Each row comes from the steps of one walk. Every step used is in the known rows, and no mark comes twice. Write the walk behind each row, first mark first.
Known rows:
semes-dimom-vilifir-rafu-ronib: -0.77 -0.53 0.39 -0.08 0.87 -0.92 0.92 0.11 0.25 0.06 0.61 -0.61 -0.94 0.83 -1.20 1.68 -2.70 -1.87 0.37 -0.42 0.17 2.01 -0.20 -0.41 -0.91
fopera-semes-rafu-vilifir-dimom: -2.11 0.48 -1.28 -1.39 -0.45 -1.27 1.20 -0.88 -0.05 0.72 -1.38 -0.43 0.81 0.33 2.09 -4.48 0.18 -5.17 0.36 -1.29 -0.66 0.97 0.74 -0.47 -0.79
vilifir-rafu: -0.40 0.36 0.63 -0.93 1.77 -0.19 -0.96 1.33 -1.68 -0.70 -2.25 0.36 1.38 -1.12 -0.57 0.17 -2.48 -1.24 -0.19 -0.38 -0.29 -0.69 1.28 -1.72 -0.22
semes-rafu: -3.20 1.24 0.58 0.78 0.58 -0.64 -2.21 0.91 -2.72 -0.48 -1.18 3.90 -1.49 -0.72 0.25 0.17 -0.92 -7.41 1.48 0.32 -0.62 -3.14 -0.92 0.48 0.20
vilifir-rafu-semes-fopera-ronib: 2.37 0.58 0.02 -2.42 1.62 -0.93 -0.27 -1.56 7.21 0.01 0.93 -2.07 1.77 0.94 -0.84 0.77 2.56 0.17 -0.26 -0.38 -1.18 1.10 0.24 -1.46 -1.37
dubi-semes-fopera: -1.67 4.02 0.48 0.53 -0.45 -0.02 -1.64 -0.64 -1.32 -0.36 0.18 2.17 3.31 0.99 -1.14 2.18 2.29 -1.29 -0.16 0.34 -0.05 0.17 -2.62 -2.36 0.67
dubi-semes-dimom: -2.60 2.51 0.91 0.65 -1.22 -0.03 -1.05 -0.40 -2.16 -0.20 0.77 2.13 -0.02 0.63 0.73 0.89 0.13 -1.89 0.35 -0.02 0.23 0.00 -2.35 -2.71 1.12
semes-fopera-ronib: 0.29 3.20 0.62 0.01 0.51 -0.84 -0.62 -0.72 5.06 -0.51 -0.67 -0.52 -0.18 -0.53 2.19 2.25 1.34 -4.05 0.41 1.23 -1.01 -1.34 -0.97 1.68 -0.44
ronib-dimom-vilifir-rafu-semes-dubi: 3.23 -4.95 -1.84 0.18 1.32 -0.43 1.23 0.23 -0.52 1.10 1.42 0.10 -0.70 -0.31 -1.31 0.65 -1.97 2.23 1.39 -1.41 0.57 1.60 1.99 0.68 0.35
vilifir-dubi: -0.62 -0.18 1.10 -1.86 1.46 0.44 -1.20 2.16 -3.25 -1.64 -2.39 1.53 -1.45 -0.50 -0.05 -1.13 -2.34 -1.97 -0.54 0.76 0.41 -1.95 0.62 -2.27 0.35
fopera-semes: -2.33 2.53 0.34 -0.79 -0.27 -0.34 -1.11 0.16 -0.84 0.42 -3.62 -1.99 0.15 -1.90 4.67 -2.58 2.41 -3.19 0.05 0.32 -0.70 -1.20 1.29 -1.05 0.01
dubi-semes-fopera-ronib-dimom: 1.58 0.99 -0.37 0.32 -0.29 -0.34 -0.37 -1.21 4.50 -0.29 1.83 0.05 2.26 0.22 -0.08 2.76 2.22 1.21 0.89 -0.13 -0.12 0.69 -0.72 0.44 1.25
vilifir-dubi-semes: 0.63 -0.30 1.09 -1.51 0.90 0.62 -1.33 1.22 -4.17 -1.50 -1.28 1.82 0.69 0.43 -1.37 0.12 -0.86 0.28 -1.26 0.23 1.16 -0.53 0.27 -4.60 0.94
ronib-dimom: -0.63 -1.05 -0.51 0.32 -0.30 0.67 -0.71 1.71 -1.40 -0.75 -0.60 1.09 -0.68 -2.39 0.78 -1.66 -1.18 2.28 1.86 -0.11 -0.33 -1.55 0.44 2.48 1.58
rafu-vilifir-dubi-semes-dimom: 0.76 -0.41 0.14 -1.64 -0.69 0.64 1.15 -1.13 -1.46 -0.02 0.09 1.93 -0.13 2.02 -0.88 -1.48 -0.44 0.72 -2.20 -0.60 0.91 2.17 -1.08 -2.96 -0.25
dubi-semes-dimom-vilifir-fopera: -0.51 2.37 -0.40 0.74 -0.72 0.34 0.22 -1.29 -1.55 0.19 1.79 -1.25 0.41 1.43 -0.97 2.93 -3.32 0.57 -1.32 -0.87 1.35 1.86 -2.11 -3.23 0.96
dimom-vilifir-fopera-semes: 0.47 2.38 -1.16 -0.40 0.38 0.28 0.41 -0.61 -0.45 0.73 -2.32 -5.49 0.48 -1.05 1.79 0.21 -1.95 -0.01 -1.79 -0.65 0.76 0.96 1.33 -1.52 -0.14
semes-dimom: -4.24 2.67 0.78 0.23 -0.67 -0.35 -0.77 0.42 -0.90 -0.34 -0.25 1.96 -2.52 -0.28 2.32 -0.64 -1.86 -4.66 1.18 0.48 -0.62 -1.69 -2.16 -0.05 0.52
rafu-ronib: -0.02 0.09 2.05 -0.30 -0.60 0.66 -0.79 1.27 -2.76 -0.73 -1.89 1.05 -0.40 -0.83 -0.33 -1.21 2.67 0.56 0.71 1.46 -0.68 -0.39 -0.54 1.74 -1.16
fopera-ronib-dimom: 2.99 -1.98 -0.01 0.19 0.07 0.09 0.12 0.54 4.03 -0.72 -0.54 -1.56 -2.27 -2.94 3.22 -0.09 -0.80 1.85 1.42 0.47 -0.39 -1.62 1.88 3.67 0.92
ronib-dubi: -1.76 -0.48 0.27 1.85 -0.34 1.14 -0.55 2.09 -2.29 -0.15 -0.77 0.63 -0.31 -1.45 1.04 -1.75 0.85 4.08 -0.43 1.47 -0.36 -3.81 1.10 2.21 0.63
semes-fopera-ronib-dimom-vilifir: 2.86 0.36 -1.22 1.13 0.68 -0.84 0.72 -0.77 6.12 -0.20 1.01 -1.85 -0.33 -1.09 1.50 2.84 -0.54 0.01 1.05 0.32 -0.08 0.04 0.30 3.56 0.57
semes-dimom-vilifir: -1.32 1.84 -0.01 1.72 -0.25 -0.55 0.10 0.01 -1.49 -0.03 -0.16 0.07 -2.86 -0.54 2.49 1.14 -3.19 -3.44 0.27 0.41 0.53 -0.47 -1.42 0.05 0.46

Which walk is each row?
-2.45 -1.25 1.24 1.13 -1.74 0.88 0.21 0.61 -0.96 0.37 2.57 1.32 0.54 1.72 -2.08 -0.73 4.06 4.85 0.30 0.94 -0.35 -0.13 -0.80 1.09 -0.10 -> rafu-ronib-dubi-semes-dimom
0.71 0.65 -0.13 0.34 -1.03 -0.03 0.06 -1.27 0.97 0.35 1.50 -0.98 -2.80 0.37 1.97 -1.08 1.26 0.42 -0.02 0.26 0.18 0.81 -1.87 -0.98 -0.25 -> rafu-semes-dimom-vilifir
-0.75 2.95 0.08 -1.00 -0.55 0.12 -1.34 -1.11 2.13 -0.04 0.84 0.66 0.86 0.98 -0.31 -1.34 5.00 0.23 0.40 0.67 -1.08 -0.12 -2.73 -0.78 -0.68 -> rafu-semes-fopera
-0.44 1.46 -0.23 -2.28 1.32 -0.49 -0.89 -0.77 2.98 0.01 0.87 -0.12 2.77 1.45 -2.58 -0.46 2.30 0.19 -0.05 -0.70 -1.07 1.13 -0.91 -2.64 -1.01 -> vilifir-rafu-semes-fopera
-3.24 1.19 0.27 -0.22 0.02 -1.16 -0.44 0.09 -2.94 1.73 -3.34 0.67 -1.73 -0.82 4.73 -0.90 1.75 -8.56 1.30 0.28 -0.74 -1.42 1.18 -0.49 -0.41 -> fopera-semes-dubi
-1.24 -0.46 -0.45 3.19 -1.03 0.60 0.54 0.20 -1.67 0.66 2.39 0.06 0.05 0.62 0.19 1.15 -0.11 4.53 -0.96 0.39 0.97 -0.88 -0.10 -0.29 1.44 -> ronib-dubi-semes-dimom-vilifir
-3.45 -2.11 0.84 1.19 -0.10 0.11 -1.01 1.49 -1.35 0.19 1.06 3.46 -0.89 0.61 -2.65 -1.06 2.75 -1.37 1.49 1.00 -1.07 -2.97 0.29 3.45 -0.78 -> semes-rafu-ronib-dubi
0.19 0.72 -0.08 0.87 0.49 -0.65 0.13 -0.72 -1.50 0.13 1.07 -0.09 1.24 0.90 -0.77 3.11 -2.90 -0.65 -0.81 -1.15 1.16 2.11 -0.60 -4.03 0.85 -> dubi-semes-dimom-vilifir-rafu
-3.78 0.74 0.70 -1.07 -0.12 -1.21 -1.37 -0.21 0.04 0.81 -1.66 0.50 -0.32 -0.03 1.19 -2.24 4.49 -7.18 1.77 -0.09 -1.41 -0.57 0.88 0.43 -1.20 -> fopera-semes-rafu-ronib
0.45 -0.52 -0.39 0.26 -0.79 -0.25 0.75 -0.74 -3.54 -0.31 0.88 3.01 2.45 1.35 -2.12 -1.08 -1.17 -0.76 -0.37 -1.09 0.57 1.74 -1.42 -1.95 0.15 -> dubi-semes-rafu-vilifir-dimom
1.45 1.62 -0.54 -1.05 -0.98 1.73 1.19 -0.94 -0.82 0.50 -1.65 -1.32 0.81 0.07 -0.60 -1.72 -1.36 3.17 -2.55 -0.32 0.06 1.19 -0.83 0.91 -1.34 -> rafu-vilifir-fopera
2.70 -3.28 0.03 0.88 -0.38 0.67 0.67 1.29 -1.56 -0.41 -0.05 -0.52 -0.68 -1.49 -1.17 -0.59 0.68 4.81 1.45 0.45 0.32 1.11 0.86 3.82 -0.04 -> rafu-ronib-dimom-vilifir
-1.80 -0.07 -0.81 -2.30 0.52 -0.86 0.02 -0.95 0.32 1.00 -2.25 0.53 -0.56 0.63 1.63 -3.60 1.70 -6.71 -0.60 -0.90 -0.42 0.05 1.69 -1.33 -1.07 -> fopera-semes-rafu-vilifir-dubi
-1.10 0.65 -0.34 0.50 1.24 -1.04 0.47 0.14 -0.15 0.00 0.11 -0.60 -1.21 -0.01 0.43 2.00 -5.11 -3.30 -0.02 -0.71 0.44 0.75 -0.07 -1.52 0.09 -> semes-dimom-vilifir-rafu
3.33 -3.57 0.21 1.44 1.01 0.48 1.01 0.77 -2.03 0.29 0.60 -1.68 2.96 0.48 -3.68 1.93 0.52 7.17 -1.76 -0.04 1.10 1.86 2.43 -0.59 -0.55 -> dimom-vilifir-rafu-ronib-dubi-semes
2.89 -4.66 -0.06 -0.88 0.69 0.61 0.79 1.94 -1.61 -0.99 0.16 -0.31 -1.10 -0.46 -2.68 -0.68 -0.74 4.75 0.77 0.17 0.86 1.24 1.60 2.06 0.07 -> rafu-ronib-dimom-vilifir-dubi
0.42 0.93 -0.68 -0.05 0.36 -0.65 -0.05 -0.45 6.64 -0.49 0.98 -0.56 -0.16 -0.82 1.24 1.53 0.57 -0.91 1.71 0.36 -1.02 -0.87 -0.23 3.48 0.67 -> semes-fopera-ronib-dimom
-2.52 -0.33 1.47 0.08 0.09 -0.47 -1.68 0.87 -2.27 -0.33 -0.52 3.80 -1.26 0.23 -1.82 -0.23 1.69 -5.78 1.98 0.72 -0.98 -1.60 -0.92 1.80 -1.12 -> semes-rafu-ronib
-0.55 -1.33 -0.03 0.99 -1.29 1.24 1.42 -0.24 -0.17 0.83 3.54 -1.87 1.12 2.41 -3.95 1.22 0.97 7.06 -1.23 0.10 0.64 1.69 -0.47 0.66 -0.29 -> rafu-ronib-dubi-semes-dimom-vilifir-fopera
3.16 -3.45 -0.58 1.22 -0.59 -0.11 2.30 -0.76 3.26 0.12 2.36 -0.58 0.88 0.73 -0.04 -0.80 -0.06 4.16 -1.15 -0.03 0.30 -0.21 1.64 1.66 0.00 -> fopera-ronib-dubi-semes-rafu-vilifir-dimom
2.20 -1.93 -1.19 1.78 0.13 0.54 0.28 1.30 -1.73 -0.50 -0.53 -0.59 -1.00 -2.63 1.06 -0.03 -2.72 3.53 0.98 -0.11 0.86 -0.45 1.08 2.56 1.57 -> ronib-dimom-vilifir
0.20 -0.76 0.77 -0.25 -0.54 0.02 -0.67 -0.29 -2.72 1.07 -0.36 2.74 -2.90 0.39 1.55 -0.96 3.18 -3.00 1.05 0.84 -0.47 -1.10 -1.08 -0.32 -0.89 -> rafu-semes-dubi
-2.78 3.34 -0.50 -2.19 -0.12 0.45 -0.54 -0.30 0.39 0.55 -2.14 -4.22 0.96 -0.55 1.52 -1.72 -0.24 -1.26 -0.82 -0.73 -0.48 -0.18 0.69 -1.84 -0.24 -> vilifir-fopera-semes
1.86 -0.35 -0.34 -0.66 -0.93 0.53 2.29 0.46 -2.81 -0.93 -1.44 -0.08 0.83 -0.38 0.72 -4.02 -2.84 3.29 -1.06 -0.06 0.23 1.59 -0.65 0.46 -0.67 -> rafu-vilifir-dimom
2.11 1.50 -0.17 0.72 -0.52 -0.07 0.90 -2.08 2.72 0.21 1.96 -3.24 -0.73 0.87 0.70 4.07 -2.85 0.37 -1.50 -0.55 1.27 1.89 -0.95 -2.12 0.63 -> dubi-semes-dimom-vilifir-fopera-ronib
2.04 0.80 -0.19 0.08 1.44 -0.19 -0.26 0.07 -2.25 -0.83 -0.13 0.36 1.78 1.34 -2.18 3.25 -1.42 -0.29 -1.79 0.14 1.80 1.32 -0.51 -3.92 0.72 -> dimom-vilifir-dubi-semes-fopera
1.94 -0.76 -0.83 -1.34 0.28 0.81 0.57 0.04 5.06 -0.44 0.59 -3.76 -1.05 -1.51 0.23 0.58 -3.28 3.34 0.27 -0.55 -0.23 -0.70 1.18 2.45 0.64 -> vilifir-fopera-ronib-dimom
-0.71 -2.93 0.84 -0.64 1.05 0.59 0.27 1.96 -0.35 -0.05 -0.11 -0.11 2.02 0.28 -3.49 -1.01 1.14 4.80 -0.14 0.30 -0.81 -0.54 2.39 1.34 -1.15 -> vilifir-rafu-ronib-dubi
2.94 -1.83 -1.51 -0.38 -0.77 0.44 1.01 -2.43 3.91 0.88 2.39 0.00 1.09 1.01 -2.25 1.04 -0.24 1.84 -0.60 -1.81 0.40 1.77 0.12 1.11 0.22 -> dubi-semes-rafu-vilifir-fopera-ronib-dimom
3.41 -2.58 -0.11 2.01 -0.79 0.31 1.04 -1.42 3.67 0.98 1.28 0.10 -0.04 0.17 1.07 0.34 2.94 2.89 -1.55 0.48 0.05 -1.21 1.72 2.66 -0.36 -> fopera-ronib-dubi-semes-rafu-vilifir
